Known rows, with every step that occurs:
buti -> dusasaf: [-15   0  -5   4  11  -4   8  -6   4  -1  15   1 -14   2  -1  -4   2  12
   1 -22   4]
rulereb -> geka -> buti: [-14  -6 -25   1  -4  15  15 -16   6  10   5  15   5 -15  -2   0   3  -9
  24  -7  -8]
raraz -> geka -> buti: [-14   0 -24   4  -8   3   6 -12   4  -2   8  14  -8   5 -10   7  17 -10
  10  -2 -12]
dodi -> rulereb -> geka: [-12   1 -20   1   7  15  10 -13  11   0   2   0  13 -27  21   6 -14   5
  37 -11   8]
fubu -> raraz: [ -8  -3 -13  -7  -2   5   3 -39   4   1  18  -4  -3   3  12  -3   9   4
   9 -16   5]
raraz -> geka: [-15   9 -17   0   0   6  -3 -16   8  -1   6  -4  -8   3   2   0  17  -4
   4 -12  -1]
dodi -> rulereb -> geka -> buti -> dusasaf -> raraz: [-14 -12 -26  15  21  -1  28 -18   7   6  10  23  13 -16   1  10 -18  -2
  39 -16  -5]
geka -> rulereb: [-12  -1 -17   3   6   4  17  -2   3   8   8   2 -12   0  12   3   8  -5
   7  -2   2]
dusasaf -> raraz -> geka -> buti -> fubu: [ -9   3 -18   4   8 -12  18 -24   3  19  20   3   5  21 -17   6  15 -17
  -3 -12  -8]
lolot -> raraz -> geka -> rulereb: [-15  13 -27   6  12  14   5 -28  13  -4  -5   5  -4  14   1  11  21 -11
  20  -8  -4]
fubu -> raraz -> lolot -> buti: [-18  -2  -8  11  -5  -4 -10 -48   7  -2  20  -7  -9  14  12  -7  20   0
  18 -30   0]
lolot -> buti -> fubu -> raraz: [-15   9  -6  -6  -5  -3   3 -57   6  12  25 -17   1  25  -2  -1  10   1
   8 -29   2]
fubu -> raraz -> geka -> buti: [-10  -1 -28   3  -6   3   3 -45   2  -2  17  11  -2  12 -11   4  18  -8
  14  -6 -13]
geka -> rulereb -> dodi: [-20  -9 -23  11  14   6  10   5   1  20   7  13 -17  -7   5 -10  19 -10
   5   1   2]
rulereb -> geka: [-15   2 -18  -3   3  18   8 -19  10  11   3  -2   4 -17  10  -6   3  -2
  19 -17   4]
dodi -> rulereb -> geka -> buti: [-11  -7 -27   5   0  12  17 -10   6  -2   4  18  13 -25   9  14 -14  -2
  43  -1  -4]
lolot -> buti -> dusasaf: [-27   4  -5   6  -1  -1   1 -20   7  -1  11  -2 -18  11  -3  -1   5   5
  12 -31  -3]
dodi -> rulereb: [ -8  -1 -10  -2  -1   1   6  -1   6 -10   6   1   1 -14  22  13 -10   7
  24  -6  10]
rulereb -> geka -> buti -> dusasaf: [-18  -6 -22  10  12   7  19 -15   6   7  11  19  -1  -9 -15  -2  -2   2
  20 -18  -9]
fubu -> raraz -> geka: [-11   7 -21  -1   1   7  -5 -48   6  -1  15  -6  -2  10   2  -3  18  -1
   8 -15  -1]
lolot -> raraz: [-13   4 -10 -11  -3  12  -1 -25  12  -8  -4   3  -2   3  11   8  10   1
  19 -17   6]
dodi -> rulereb -> geka -> buti -> dusasaf: [-14  -7 -23  14  15   3  21  -9   6  -4  10  22   7 -19  -3  10 -19   9
  40 -13  -5]
dusasaf -> buti -> fubu -> raraz -> lolot: [-12   4   2  14  22 -25  10 -38   9   5  41 -11   2  25  16  -5  16  -3
   1 -31   4]

Rows:
[ -6  14 -23   8  22  -4  15 -48   3  16  27 -12   1  27 -10  -2  18  -4
  -1 -13  -1] => buti -> fubu -> raraz -> geka -> rulereb
[-26  -4 -29  28  39  -5  14 -12   5  25  13  17 -16   9 -13 -13  25 -14
  -2 -15  -6] => buti -> dusasaf -> raraz -> geka -> rulereb -> dodi
[ -9   8 -16   4   2  -8  12 -16   2   9  19   2  -1  17 -22   6  15  -6
  -2  -9  -9] => raraz -> geka -> buti -> fubu
[-30   7 -25  23  20  -2  12 -31   9  13  11   1 -14  26  -9   3  17 -17
  11 -26 -12] => lolot -> buti -> dusasaf -> raraz -> geka -> rulereb
[-23   1 -30  18  17   8   4  -5   4  18   6  11 -16   0  -5 -10  30 -14
   3   1  -4] => raraz -> geka -> rulereb -> dodi
[-21  -5  -4  13  -1  -8  -2 -23   8   8  12  -5  -8  10  17  -4  19 -14
  13 -31   1] => dusasaf -> raraz -> lolot -> buti
[-17   2   3  12   7 -19   4 -29   6  19  23 -15  -2  23   6  -4  17 -10
   1 -36   4] => dusasaf -> raraz -> lolot -> buti -> fubu
[ -7   0 -20   4   9   1  24 -14   6  11  15   8  20 -13  -4  12 -16   2
  31  -7   0] => dodi -> rulereb -> geka -> buti -> fubu
[-18   2 -20  14   8  -6   8 -11   4  -6  14  17 -13  10 -22   3  12   0
   7 -14 -13] => raraz -> geka -> buti -> dusasaf
[ -6  14 -14  -2  11  -4   3 -52   5  10  27 -17   5  21 -10  -4  17   3
  -4 -22   3] => buti -> fubu -> raraz -> geka
[-29   9 -16  13  10  -2   1 -37  11   6  11  -3 -11  22  -9   0  16 -11
   9 -36  -9] => lolot -> buti -> dusasaf -> raraz -> geka
[ -2  -3 -13  -4   0  -9  16 -42  -2  11  29   2   3  17 -11   3   7   1
   4 -12  -3] => geka -> buti -> fubu -> raraz
[ -6  -5  -7   9   7  -8  -4 -35   3  -2  24  -5  -5   4  15 -11  16   8
   8 -21   7] => fubu -> raraz -> lolot
[-13  -9  -1  20  26 -20   8 -11   5   5  22   1 -11   6   8 -12  12   5
  -1 -33   6] => buti -> dusasaf -> raraz -> lolot
[-14 -13 -14   9  11 -11  22 -12   1   8  17  20  -8   7  -7   3   3  -5
   6 -16  -7] => geka -> buti -> dusasaf -> raraz
[-13   4 -19   1   6   2   3 -25   8  10   7  -4  -2   7   7   1  18 -15
   4 -15  -1] => dusasaf -> raraz -> geka
[-12 -16 -20  32  31 -13  22 -13   6   4  18  23  11 -15   5   3 -10   2
  38 -23  -3] => dodi -> rulereb -> geka -> buti -> dusasaf -> raraz -> lolot
[-27  -1  -7   6   5  -5   6 -28   8   9  11   0 -11  15   1  -1   6  -6
  11 -35  -2] => lolot -> buti -> dusasaf -> raraz
[ -1  -5 -19  19  20 -11  17 -42   4   7  31   6  23  -5   1   3  -7   8
  34 -18   1] => dodi -> rulereb -> geka -> buti -> fubu -> raraz -> lolot
[-12 -17  -7  25  20 -23  16  -7   0   4  23  19 -11   8  -5  -5  11  -2
   5 -23  -5] => geka -> buti -> dusasaf -> raraz -> lolot
[-18   9   2   0  11 -13  17 -11  11   8  25  -9  -1  18  12   6   6 -10
  -2 -20   2] => dusasaf -> buti -> fubu
[-17 -11 -24  11  18   3  25 -24   6  17  12  20   4  -6 -10  -2  -2  -8
  20 -21  -9] => rulereb -> geka -> buti -> dusasaf -> raraz
[ -6  -1 -22  -1   6   4  20 -52   4  21  25   3  16   5 -13  -4   2  -1
  16 -17  -5] => rulereb -> geka -> buti -> fubu -> raraz
[ -5  -4 -16  15  16  -7  15 -49   4  18  31   3  15   5 -10 -11  11   1
  14 -23  -2] => rulereb -> geka -> buti -> fubu -> raraz -> lolot
[-14  -5  -7   4  18  -8  13 -16   5   9  16   2  -8   5   5  -4   4   2
   1 -26   4] => buti -> dusasaf -> raraz
